Each row comes from the steps of one path. Every step used is in the known rows, and no mark comes twice. Write the path behind each row, first mark first.
Known rows
renibav, lupo, zasol: 2.50  0.86  -2.41  -1.76  -0.23  -0.64  0.81  1.52  0.27  -1.37  0.64  -1.81  -2.37  -0.62  0.24  1.02  -1.18  -0.74  2.13  0.52
beguzoz, renibav: 1.38  0.36  0.05  -0.65  0.27  0.07  -1.24  -0.35  0.50  0.73  1.06  0.89  1.87  -1.51  -1.08  -1.45  0.38  1.25  2.09  -0.08
zigi, renibav, beguzoz, vinilez: 1.02  -1.36  -2.89  0.50  -0.71  -4.01  -2.39  -0.48  3.30  -3.37  -1.03  -1.64  -1.71  1.00  0.08  1.00  0.24  3.40  -2.40  2.91
badol, zasol, lupo, renibav, beguzoz, zoda: 1.30  2.50  2.79  -3.02  0.52  -1.78  2.35  -4.73  1.65  2.85  2.32  -0.34  -3.05  -0.10  0.09  1.25  5.03  2.98  1.34  -0.61
renibav, badol: -1.53  -0.66  -1.63  -1.57  -0.34  0.77  -0.22  1.12  -0.29  0.75  -0.57  -0.79  -0.70  -1.25  -2.01  -1.42  1.30  0.58  0.67  -1.52
zoda, beguzoz, vinilez, badol, zasol, lupo, renibav, zigi: -0.04  -2.53  1.26  -2.82  -0.99  -2.32  -1.46  -1.87  3.20  2.37  -0.72  -2.89  -0.01  0.58  -1.87  2.98  0.64  1.49  -4.66  -1.44
renibav, lupo, zasol, badol: 2.57  1.56  -3.16  -2.57  0.19  -1.41  0.79  -0.21  2.03  -1.81  -0.07  -1.25  -3.83  -1.30  -2.60  1.49  -1.10  -0.44  1.02  -2.07
vinilez, badol, zasol, lupo, renibav: 1.19  1.45  4.22  -2.69  1.48  -1.94  0.53  0.98  0.92  -0.23  0.27  -3.23  -0.79  -1.52  -2.76  1.50  2.17  0.93  -2.40  -4.48
lupo, zasol, badol, vinilez: 0.95  1.29  2.97  -2.53  0.17  -0.90  3.78  0.74  3.32  -3.95  1.87  0.23  -2.61  -0.42  -2.20  2.04  -1.22  0.58  1.07  -2.89
zigi, renibav: -1.03  -0.80  -3.22  0.75  0.20  -1.55  -1.28  1.07  2.36  -0.63  -0.40  -0.65  -1.04  1.21  0.92  -1.61  0.04  0.28  0.81  -0.63
vinilez, badol, zasol, lupo, renibav, zigi: -0.32  -0.18  0.74  -3.90  -0.19  -2.90  1.69  -0.05  1.29  1.37  -1.68  -2.44  1.88  -0.41  -1.75  1.15  1.60  0.47  -1.78  -5.17
zoda, beguzoz, vinilez, badol, zasol: 0.69  -4.28  5.17  -0.36  -0.44  -2.06  -2.75  -0.36  2.17  0.47  2.60  -2.26  -0.51  0.39  -2.04  4.34  0.47  3.06  -4.20  1.72
vinilez, badol: -0.63  -1.17  2.01  -1.70  0.03  -1.45  -1.08  1.19  -1.04  -2.07  0.57  -1.86  -0.13  -0.73  -2.27  1.17  -0.18  1.56  -2.03  0.45
zasol, lupo: 0.90  3.65  -1.06  0.63  -0.31  -0.67  0.35  -1.40  1.25  -0.83  -1.53  -2.54  -0.87  0.75  -0.05  -1.02  0.57  0.20  -1.56  -0.69
zoda, beguzoz, renibav, zigi: -0.92  -2.52  -3.22  -1.26  -2.20  -0.52  -1.60  -4.20  1.96  5.23  -0.03  1.06  1.58  1.62  1.21  -1.73  -0.15  0.49  1.49  1.63
badol, vinilez: -1.00  -0.14  2.43  -0.38  -0.51  -1.05  0.91  1.36  1.29  -2.15  1.10  -1.45  -0.04  -0.44  0.32  -0.17  -0.30  0.20  -1.49  -0.57
zoda, beguzoz, vinilez: 0.15  -2.51  0.54  1.05  -0.72  0.66  -3.30  -1.44  1.96  1.01  0.92  -0.53  -1.42  0.98  -0.17  1.86  -1.01  0.99  -3.07  3.84
badol, zasol, lupo: 2.06  2.94  1.78  0.88  0.33  -1.80  2.24  -1.58  2.56  0.80  -0.55  -2.36  0.27  0.66  0.25  0.74  2.41  0.79  -0.76  -3.41
zoda, beguzoz, renibav, badol: -0.95  -1.81  -1.75  -1.70  -1.59  1.04  -3.18  -1.99  1.37  4.25  1.89  -0.40  -1.73  -0.58  -1.42  -2.31  1.58  1.62  1.88  0.88
zoda, beguzoz, renibav, lupo, zasol, badol: 3.35  0.37  -2.93  -2.59  -0.93  -1.04  -2.01  -3.18  3.49  1.62  2.08  -0.84  -4.98  -0.89  -2.07  0.65  -0.83  0.95  1.97  0.41
lupo, renibav: -0.22  -0.31  0.48  -1.97  1.20  1.41  -0.58  1.21  -0.67  0.81  0.55  1.10  -0.88  -1.45  -0.65  -0.23  -0.01  -1.18  0.87  -1.23

Write each row's path
1.98  1.60  1.36  -3.39  -0.07  -3.55  -2.64  -0.63  0.48  -4.84  -1.29  -4.22  -2.26  -1.53  -3.74  3.05  0.46  3.26  -6.19  2.12
zasol, lupo, renibav, beguzoz, vinilez, badol
-0.24  -0.74  -6.65  0.51  -0.10  -3.47  -3.63  1.55  2.28  -0.56  -1.18  -3.39  -2.72  0.03  0.59  -2.29  -0.46  -0.13  -0.75  -0.31
zigi, renibav, lupo
0.47  1.35  4.81  -4.78  0.64  -3.48  1.19  -3.58  0.61  1.02  2.86  -2.33  -3.33  -0.64  -2.53  2.33  4.69  4.35  -1.07  0.15
vinilez, badol, zasol, lupo, renibav, beguzoz, zoda
3.26  1.89  -0.40  -3.55  -0.20  -2.41  0.08  0.58  3.82  -3.20  2.28  -1.55  -2.22  -3.27  -3.22  0.07  -1.47  1.08  1.64  -2.61
beguzoz, renibav, lupo, zasol, badol, vinilez
2.20  0.94  4.12  -0.35  0.64  -2.80  -0.90  0.82  2.30  -3.15  -0.01  -4.25  0.79  -0.87  -3.55  3.24  1.21  3.52  -4.78  -1.50
beguzoz, vinilez, badol, zasol, lupo
-0.73  -0.03  0.41  -2.00  -0.93  -1.46  0.83  -4.54  -0.33  1.16  2.29  0.77  -2.25  0.75  0.26  0.59  2.50  3.42  1.48  4.46
renibav, beguzoz, zoda
1.70  1.51  -0.63  -3.01  -0.51  -2.65  1.50  1.26  3.18  -3.82  1.24  -2.50  -3.78  -1.81  -2.17  1.46  -1.47  -0.19  -0.46  -2.68
renibav, lupo, zasol, badol, vinilez
-1.14  -2.21  -2.08  -0.44  0.25  -1.96  0.18  1.85  3.29  1.94  0.41  -1.25  -0.85  0.11  -0.72  -1.70  2.85  1.65  2.38  -5.20
zigi, renibav, badol, zasol
-1.13  -0.34  0.97  -2.49  -0.86  -0.36  -0.87  1.92  1.65  -0.49  1.97  -1.23  0.96  -2.98  -2.70  -2.81  0.94  1.97  1.36  -2.51
beguzoz, renibav, badol, vinilez
1.62  3.51  -1.25  -2.09  -0.38  -2.05  0.69  -2.57  0.88  -1.09  -1.78  -2.30  -3.15  -0.02  0.17  0.33  1.86  0.54  -2.29  0.21
zasol, lupo, renibav, beguzoz
-2.56  -1.32  -4.90  -0.85  -0.04  -0.83  -1.75  2.37  2.08  0.10  -0.73  -1.27  -2.12  0.08  -1.31  -3.07  1.30  1.09  1.61  -2.29
zigi, renibav, badol
-0.93  2.77  -2.64  -2.92  0.44  1.30  -0.58  1.01  0.29  0.90  -1.55  -2.19  -2.38  -1.82  -2.91  -2.30  1.94  -0.48  -0.13  -3.56
zasol, lupo, renibav, badol
0.36  -1.97  4.75  -1.33  0.43  -2.53  0.66  1.00  0.21  -0.32  1.54  -1.68  0.72  -0.69  -1.81  2.64  1.37  1.79  -1.53  -2.41
vinilez, badol, zasol
2.05  1.62  3.78  -3.42  -0.02  -4.62  1.13  -1.66  1.13  -1.43  -0.07  -4.03  -2.34  -0.65  -1.58  3.08  3.46  2.35  -3.82  -2.32
vinilez, badol, zasol, lupo, renibav, beguzoz
-0.53  -3.47  2.39  -0.60  -1.04  -0.92  -4.46  -0.19  0.90  -1.35  1.44  -2.44  -1.76  0.20  -2.69  3.07  -1.46  2.50  -5.09  4.37
zoda, beguzoz, vinilez, badol
0.51  2.18  -0.34  -0.63  -0.07  -1.01  1.99  -0.56  2.32  1.71  -0.93  -3.08  -0.53  -0.28  -1.77  -0.70  3.80  1.42  -0.21  -4.88
renibav, badol, zasol, lupo
1.84  2.48  2.19  -1.01  1.53  -0.39  1.79  -0.35  2.01  1.87  -0.09  -1.28  -0.46  -0.63  -0.19  0.43  2.37  -0.49  -0.26  -4.98
badol, zasol, lupo, renibav
3.92  2.01  -2.96  -3.15  0.48  -1.55  -0.36  -0.66  2.47  -1.04  0.99  -0.25  -2.48  -2.95  -3.57  0.22  -0.79  1.04  3.18  -2.15
beguzoz, renibav, lupo, zasol, badol
1.45  -1.05  4.54  -1.55  0.65  -1.21  -2.71  -0.60  2.74  0.56  1.50  -3.63  -2.20  -0.30  -2.98  3.45  1.12  2.22  -5.34  -0.41
zoda, beguzoz, vinilez, badol, zasol, lupo, renibav
1.23  1.89  3.64  -0.69  0.48  -3.06  1.04  -0.36  1.52  -1.20  0.16  -4.29  0.10  0.30  -1.82  1.79  2.09  2.18  -3.04  -3.05
vinilez, badol, zasol, lupo
-0.36  1.51  -3.27  0.11  0.10  -2.38  0.56  0.67  4.66  1.18  -1.29  -3.84  -1.81  0.92  -1.11  -2.36  3.75  1.92  0.88  -5.50
zigi, renibav, badol, zasol, lupo
1.21  1.18  -0.10  -0.58  -1.02  -0.63  -0.91  -3.48  3.80  5.12  1.35  -2.99  -1.35  0.25  -1.05  -2.00  3.93  2.56  1.25  -2.43
zoda, beguzoz, renibav, badol, zasol, lupo
1.56  -0.17  -5.43  -1.03  -0.14  -2.22  -0.77  2.50  2.81  -2.07  0.24  -2.64  -3.75  0.39  1.13  -0.73  -1.27  -0.21  3.08  0.14
zigi, renibav, lupo, zasol
